Each row was made from one small tree. Brackets hold a mark, then the marks that hang from it, in the order of their numbers. Every link used is in the known rows. Write each row's tree.
Known rows:
[J584 [J42 [J746 J441]]]: -1.16  0.38  0.09  5.48  1.82  3.36  1.61  2.22  2.85  3.52  -1.78  -1.24  0.77  -0.19  -3.40  0.73  1.88  1.57  2.52  4.29  1.01  -0.08  0.27  2.81  2.85
[J42 [J746 J659 J806 [J927 J962]]]: -1.01  0.57  0.00  5.38  0.68  3.30  1.80  0.69  5.55  1.97  1.06  -0.64  -3.38  2.35  -4.70  -0.07  3.18  1.44  -1.63  2.96  0.92  0.24  0.45  2.71  0.53
[J746 J659 J927]: -1.12  0.29  -0.62  3.73  1.84  2.15  -0.35  2.36  3.49  0.47  -0.46  -0.11  -1.05  3.02  -3.70  1.06  1.03  1.84  -0.12  2.18  0.16  -0.35  0.29  2.79  3.36
[J746 [J441 J806]]: -0.88  1.17  -0.89  3.86  2.18  1.99  -1.10  2.62  2.39  0.01  -1.30  -1.76  1.68  2.00  -3.73  0.60  1.30  0.19  2.62  4.66  1.12  -0.16  -0.93  3.52  3.58
[J998 J962]: -0.42  1.78  -0.71  1.47  1.03  2.43  0.61  1.83  0.81  2.68  -4.43  -0.02  0.45  0.39  -3.39  0.97  0.20  2.45  2.03  0.58  0.97  -1.22  0.10  3.49  3.23
[J962 [J42 [J746 J806 J927]] J612 J776]: -1.02  2.07  0.03  8.63  1.61  2.95  3.80  -2.51  2.25  -1.05  -0.98  -1.71  0.32  -3.14  -3.25  -0.09  -0.04  3.06  -1.99  -0.78  1.38  0.05  0.18  2.57  -2.29
[J927 [J746 J441 J806] [J962 J42]]: -0.88  0.00  -0.10  4.04  1.11  2.88  2.14  -1.65  2.80  2.51  -1.46  -1.44  -5.56  0.17  -3.49  -0.69  3.76  0.21  0.10  1.98  1.37  -1.71  2.11  3.56  -0.41
[J962 [J42 [J746 J441 J927]] J612 J776]: -1.69  0.80  -0.07  8.79  3.18  2.69  3.49  -1.18  1.89  -3.45  -0.93  -2.55  0.54  -3.20  -2.32  0.20  0.77  2.95  -0.34  -1.02  1.23  -1.34  0.16  2.81  -2.20
[J962 [J42 J746] J612 J776]: -1.23  2.42  0.04  6.35  0.78  3.25  1.61  -2.12  0.43  -0.54  -3.34  -2.13  2.96  -5.32  -2.73  0.39  -0.29  3.49  0.57  -1.81  1.31  -0.17  0.28  2.78  -2.63
[J42 [J746 J441 J659 J806 J927]]: -1.25  -0.34  -0.49  8.34  2.42  2.94  2.07  2.99  6.70  -0.41  2.67  -1.19  -3.02  4.22  -4.50  0.14  3.59  0.92  -1.55  4.67  0.94  0.91  -0.46  2.84  1.89
[J746 J659 J806]: -0.42  1.78  -0.99  4.59  -0.24  2.79  -1.15  1.83  3.72  3.00  -0.27  -0.04  -0.75  3.19  -4.51  0.35  1.93  1.41  -0.58  3.37  0.63  1.67  -0.33  3.02  2.76
[J962 [J42 [J746 J659]] J776]: -1.43  2.11  -0.14  5.59  0.57  4.08  0.91  0.11  2.19  1.07  -3.01  -1.82  1.04  -1.24  -2.97  0.94  0.61  2.26  0.03  0.64  1.53  0.16  0.24  2.69  -1.77
[J334 J441]: -0.82  1.31  -1.53  3.53  1.74  2.16  -1.29  0.32  0.82  1.20  -1.03  -0.60  0.96  1.49  -2.95  0.91  1.11  2.55  3.58  -0.05  0.70  0.64  1.69  3.02  3.38
[J998 [J962 J42 J612 J776]]: -0.71  3.03  -0.65  4.42  1.00  2.56  2.26  -1.62  -1.40  -0.29  -5.69  -1.16  1.32  -3.60  -2.35  0.36  -0.94  3.82  0.07  -3.12  1.40  -1.97  -0.36  3.55  -1.03
[J659 [J746 J441 J806 J927]]: -1.33  0.51  -1.22  7.84  2.46  2.15  1.94  2.18  4.88  1.97  2.08  -1.37  -2.62  6.21  -4.31  0.36  3.12  0.86  -0.85  4.07  0.36  0.40  0.04  3.72  3.26
[J776 [J962 J612]]: -0.37  1.70  -0.54  3.54  0.31  2.19  -0.23  -0.93  -0.39  1.76  -3.13  -1.44  4.33  -3.37  -3.07  -0.25  0.14  1.70  2.02  -2.20  0.34  -1.30  0.87  3.69  3.19
[J42 [J746 [J441 J334 J806] J659 [J927 J962]]]: -2.29  -0.81  0.18  4.86  2.45  2.54  0.98  1.37  4.79  -2.47  0.61  -2.82  -2.87  3.56  -4.01  0.21  3.25  -0.22  -0.92  5.73  1.69  -1.32  -1.85  3.83  1.32
[J927 [J746 [J441 J334] J659 J806] [J962 J42]]: -1.66  -0.74  -0.03  4.31  0.64  2.79  1.31  -1.72  3.28  0.77  -0.96  -2.10  -7.20  2.47  -3.53  -0.66  4.34  -0.38  -1.85  3.54  1.79  -1.61  0.33  4.25  -0.30
[J584 J42 [J746 J441 [J927 [J962 J612]]]]: -1.00  -1.86  0.21  6.07  3.09  2.83  3.60  0.47  2.11  1.93  -0.83  -1.34  -2.04  -0.49  -3.32  0.18  3.02  1.33  -0.36  3.25  0.35  -2.27  -0.41  3.07  1.59
[J927 [J962 J776]]: -0.84  2.29  -0.24  1.56  0.31  2.62  -0.08  -0.82  0.12  2.43  -2.62  -0.54  1.21  -1.79  -2.49  0.67  0.99  3.13  3.25  0.33  0.83  -1.45  0.93  3.11  0.54
[J659 [J746 J806 [J927 [J962 J42 J612 J776]]]]: -1.32  2.43  -0.70  7.21  0.82  2.63  3.03  -2.98  1.98  1.93  -0.50  -1.73  -2.27  1.18  -3.67  -0.32  1.84  2.55  -2.46  -0.60  0.65  -0.89  0.57  3.65  -1.59
[J776 [J962 J42 J612]]: -0.57  1.63  -0.49  4.31  0.29  2.71  0.62  -2.01  -1.12  1.83  -4.52  -2.11  3.25  -3.91  -2.66  -0.39  -0.33  0.88  0.61  -3.42  0.76  -1.82  1.65  3.49  1.39
[J998 [J962 [J42 [J746 J441]] J612 J776]]: -1.19  2.00  -0.41  6.97  1.95  3.12  3.60  -0.66  0.43  -1.89  -4.09  -2.24  0.51  -3.41  -2.48  0.10  0.77  3.38  0.06  -2.05  1.78  -1.86  -0.74  3.58  -2.18
[J998 [J962 [J42 J746] J612 J776]]: -0.94  2.76  -0.15  5.49  1.02  3.28  3.21  -1.59  -0.11  -0.31  -5.27  -1.72  1.39  -4.37  -2.78  0.29  -0.36  3.82  -0.06  -2.70  1.72  -1.56  -0.40  3.38  -2.19
[J962 [J42 [J746 J659 J927]] J612 J776]: -1.62  1.61  -0.02  7.73  1.71  3.14  2.34  -1.52  2.08  -2.49  -1.72  -2.00  0.61  -2.88  -2.98  0.33  0.32  3.36  -1.92  -1.57  1.02  -0.60  -0.23  2.70  -2.74

Which tree is each row?
-2.51  -0.05  -0.50  4.92  2.46  2.12  1.56  -0.30  2.46  0.03  -1.12  -3.52  -3.34  5.01  -3.51  0.30  2.50  -0.89  -1.38  4.17  1.47  -2.24  -0.78  4.57  1.24
[J659 [J746 [J441 J334 J806] [J927 [J962 J42]]]]
-1.49  1.21  -0.44  6.10  3.23  1.75  2.42  -1.96  0.85  -3.59  -1.26  -2.69  -0.83  -1.03  -2.49  -0.38  1.09  1.34  -0.39  0.44  1.35  -2.93  -0.48  3.51  -1.28
[J746 [J441 J806] [J927 [J962 J42 J612 J776]]]
-2.26  0.16  -0.75  5.47  2.92  1.53  0.62  1.81  3.46  -0.51  0.16  -2.86  -1.03  6.15  -4.00  0.89  1.88  -0.20  -0.18  5.93  1.07  -0.78  -1.96  4.60  4.02
[J659 [J746 [J441 J334 J806] J927]]
-1.73  0.24  -0.35  8.16  2.60  2.75  1.54  0.31  3.70  -3.59  -0.90  -3.07  -0.55  -0.15  -4.02  -0.24  1.67  0.62  -2.49  1.35  1.23  -0.60  -1.03  3.17  -1.25
[J962 [J42 [J746 [J441 J806] J659 J927]] J612]
-1.49  1.53  -0.22  8.06  1.95  3.08  2.08  -1.07  1.13  -2.22  -2.03  -2.74  2.10  -4.20  -2.40  0.17  0.99  2.97  0.67  -1.04  1.41  -0.54  -0.06  2.98  -2.62
[J962 [J42 [J746 J441]] J612 J776]
-0.74  0.65  0.05  5.82  1.64  2.86  2.25  1.36  4.99  2.25  0.66  -0.42  -0.97  1.44  -4.52  0.52  1.34  1.56  -0.21  3.43  0.96  1.00  0.66  2.42  2.41
[J42 [J746 J806 J927]]
-1.31  1.18  -0.35  3.34  1.43  2.39  0.67  0.07  2.31  0.14  -0.61  -0.37  -1.64  1.40  -2.91  0.66  1.63  2.87  0.16  0.85  0.49  -1.80  0.40  3.05  0.75
[J746 J659 [J927 [J962 J776]]]
-1.82  -1.11  -0.14  7.86  2.44  2.58  1.97  2.33  6.25  -1.44  2.61  -1.75  -3.79  5.01  -4.18  0.29  3.38  0.39  -2.16  6.01  1.44  0.67  -1.49  3.36  2.53
[J42 [J746 [J441 J334] J659 J806 J927]]
-1.80  -0.53  -0.33  4.25  3.77  1.03  0.48  1.89  2.80  -2.59  -0.10  -2.13  -0.80  4.03  -3.29  0.83  0.79  -0.37  0.58  6.21  1.46  -1.35  -1.79  3.90  4.76
[J746 [J441 J334 J806] J927]
-1.54  0.28  -0.12  7.54  3.01  2.48  2.18  -0.23  2.85  -3.00  -1.39  -2.98  0.28  -1.66  -3.75  -0.13  0.86  0.76  -1.07  1.10  1.33  -0.85  -0.33  3.04  -0.77
[J962 [J42 [J746 [J441 J806] J927]] J612]
-1.35  2.01  -0.59  7.54  1.63  3.38  3.04  -0.19  1.25  -2.56  -3.66  -2.32  -0.40  -2.18  -2.76  0.00  1.49  3.25  -1.20  -1.82  1.68  -1.62  -1.34  3.71  -2.65
[J998 [J962 [J42 [J746 J441 J659]] J612 J776]]
-1.43  1.70  -1.26  5.11  1.56  2.40  -0.80  2.50  3.08  1.86  -0.94  -2.53  1.26  4.31  -4.37  0.67  2.37  0.34  1.52  4.57  0.73  0.28  -1.15  4.25  2.91
[J659 [J746 [J441 J806]]]
-1.64  0.15  -0.67  5.42  2.83  2.19  1.26  1.17  3.10  -2.00  0.99  -1.11  -2.94  2.74  -2.47  0.38  3.19  2.27  0.42  1.74  0.60  -2.28  0.01  3.33  0.75
[J746 J441 J659 [J927 [J962 J776]]]
-1.33  -0.84  -0.44  3.73  3.13  1.76  1.32  1.40  2.63  -0.30  0.38  -0.93  -2.60  1.93  -2.72  0.39  2.70  1.37  1.76  1.99  0.46  -2.39  1.41  3.09  2.60
[J746 J441 [J927 J962]]
-1.51  -1.93  -0.04  5.56  1.86  3.45  0.95  2.93  2.79  2.72  -1.52  -1.83  -1.59  3.26  -3.56  1.11  3.05  -0.03  -0.60  7.22  1.04  -0.27  -2.53  3.64  3.55
[J584 J42 [J746 [J441 J334] J659]]
-1.39  0.09  -0.03  4.84  1.66  3.06  0.65  2.43  4.90  0.65  -0.15  -0.77  -0.63  1.73  -4.24  0.99  1.63  1.87  -0.07  2.68  0.57  0.23  0.23  2.64  1.91
[J42 [J746 J659 J927]]
-0.83  -0.33  -0.41  5.85  1.86  3.71  0.68  3.41  3.40  3.16  -1.96  -1.96  0.10  3.07  -4.53  0.73  2.71  -0.68  -0.53  7.64  1.01  0.11  -2.76  3.43  2.88
[J584 J42 [J746 [J441 J806] J659]]
-1.12  1.33  -1.40  7.00  1.06  2.61  0.44  2.23  4.05  3.34  0.93  -1.58  -1.02  5.07  -4.38  0.32  3.40  0.96  0.30  4.00  0.55  1.20  -0.18  3.94  2.82
[J659 [J746 J441 J806]]
-1.27  -0.49  -0.22  2.41  1.16  2.55  -0.27  0.50  3.33  0.73  -0.87  -1.11  -4.12  1.09  -3.55  -0.07  4.48  1.36  1.69  2.33  0.59  -1.92  0.93  3.92  0.91
[J927 [J746 J441 J659] J962]
-1.75  0.88  -0.09  6.10  2.57  2.98  1.73  1.16  4.58  -2.22  0.64  -2.35  -1.40  2.06  -3.75  0.18  3.06  1.19  -0.09  4.06  1.41  -1.30  -1.33  3.36  -0.34
[J42 [J746 [J441 J806] J659 [J927 [J962 J776]]]]
-1.03  1.63  -0.42  5.06  0.40  3.46  1.77  -0.10  1.44  0.04  -4.77  -1.63  -0.42  -2.10  -3.78  0.06  0.90  2.64  -1.63  -1.92  1.32  -1.03  -0.51  3.43  -1.40
[J998 [J962 [J42 [J746 J659]] J612]]
-1.67  -0.99  -0.76  7.11  2.68  1.63  1.04  2.22  4.99  -1.80  2.63  -1.20  -4.57  6.59  -3.66  0.28  2.98  0.23  -2.41  5.78  1.10  0.04  -1.59  3.69  4.07
[J746 [J441 J334] J659 J806 J927]
-0.52  0.18  -0.40  4.81  1.76  2.17  1.00  0.92  4.06  1.91  0.15  -0.58  -2.68  1.53  -4.10  0.00  2.97  0.99  1.56  4.12  0.89  0.11  0.73  3.58  2.98
[J927 [J746 J441 J806]]
-0.81  1.17  0.02  4.09  0.41  3.91  1.44  -0.42  1.00  4.01  -4.24  -2.29  2.43  -2.38  -3.05  0.14  0.32  -0.09  1.17  -0.99  1.33  -1.31  2.09  3.10  1.45
[J776 [J962 [J42 J746]]]
-1.16  -0.42  -0.48  3.76  1.77  2.33  -0.63  2.02  3.94  0.23  -0.63  -0.95  -2.36  1.72  -3.78  0.48  3.26  1.35  1.72  3.38  0.51  -0.68  0.30  3.76  2.55
[J927 [J746 J441 J659]]
-0.52  1.03  -0.13  2.22  -0.63  2.86  0.06  -1.06  3.75  3.59  -0.92  -0.15  -4.37  1.11  -4.59  -0.41  3.66  1.42  -0.06  2.61  0.79  -0.47  0.95  3.64  0.77
[J927 [J746 J659 J806] J962]
0.04  0.35  0.00  5.19  0.64  3.84  2.13  1.46  2.66  7.31  -2.12  -0.19  -0.08  1.03  -4.54  0.75  1.55  0.64  -0.34  5.84  0.86  1.08  -0.70  2.69  3.34
[J584 J42 [J746 J806]]
-1.84  -0.04  -0.84  4.99  2.33  2.21  1.33  1.48  3.35  1.60  0.58  -1.75  -2.62  4.28  -3.49  0.49  3.59  1.39  0.76  2.17  0.17  -1.71  0.97  3.90  2.03
[J659 [J746 J441 [J927 J962]]]
-1.97  -0.97  0.02  6.44  2.14  3.27  2.44  0.29  2.57  -0.27  -1.69  -3.27  -1.19  1.51  -2.71  0.01  1.80  -1.12  -1.43  1.11  1.64  -2.20  0.55  3.75  2.03
[J776 [J962 [J42 [J746 [J441 J334] J659 J927]]]]
-1.58  0.33  -0.40  6.34  3.12  1.90  2.81  -1.78  0.70  -2.95  -0.75  -1.97  -1.86  -1.63  -1.76  -0.15  1.70  2.52  0.10  -1.44  0.83  -3.10  0.92  3.17  -1.28
[J746 J441 [J927 [J962 J42 J612 J776]]]
-2.33  -0.77  -0.33  4.41  2.66  2.04  0.74  0.20  2.75  -2.82  -0.87  -2.95  -4.48  4.53  -3.13  0.05  2.42  -1.19  -2.29  4.52  1.77  -2.57  -1.36  4.06  1.06
[J746 [J441 J334 J806] J659 [J927 [J962 J42]]]
-1.49  0.27  -0.79  5.41  2.56  1.55  0.13  0.54  3.22  -3.67  0.58  -2.04  -1.94  2.19  -3.91  -0.50  3.01  0.94  -1.05  2.35  0.59  -1.95  -1.48  3.80  0.84
[J746 [J441 J806] J659 [J927 [J962 J612]]]
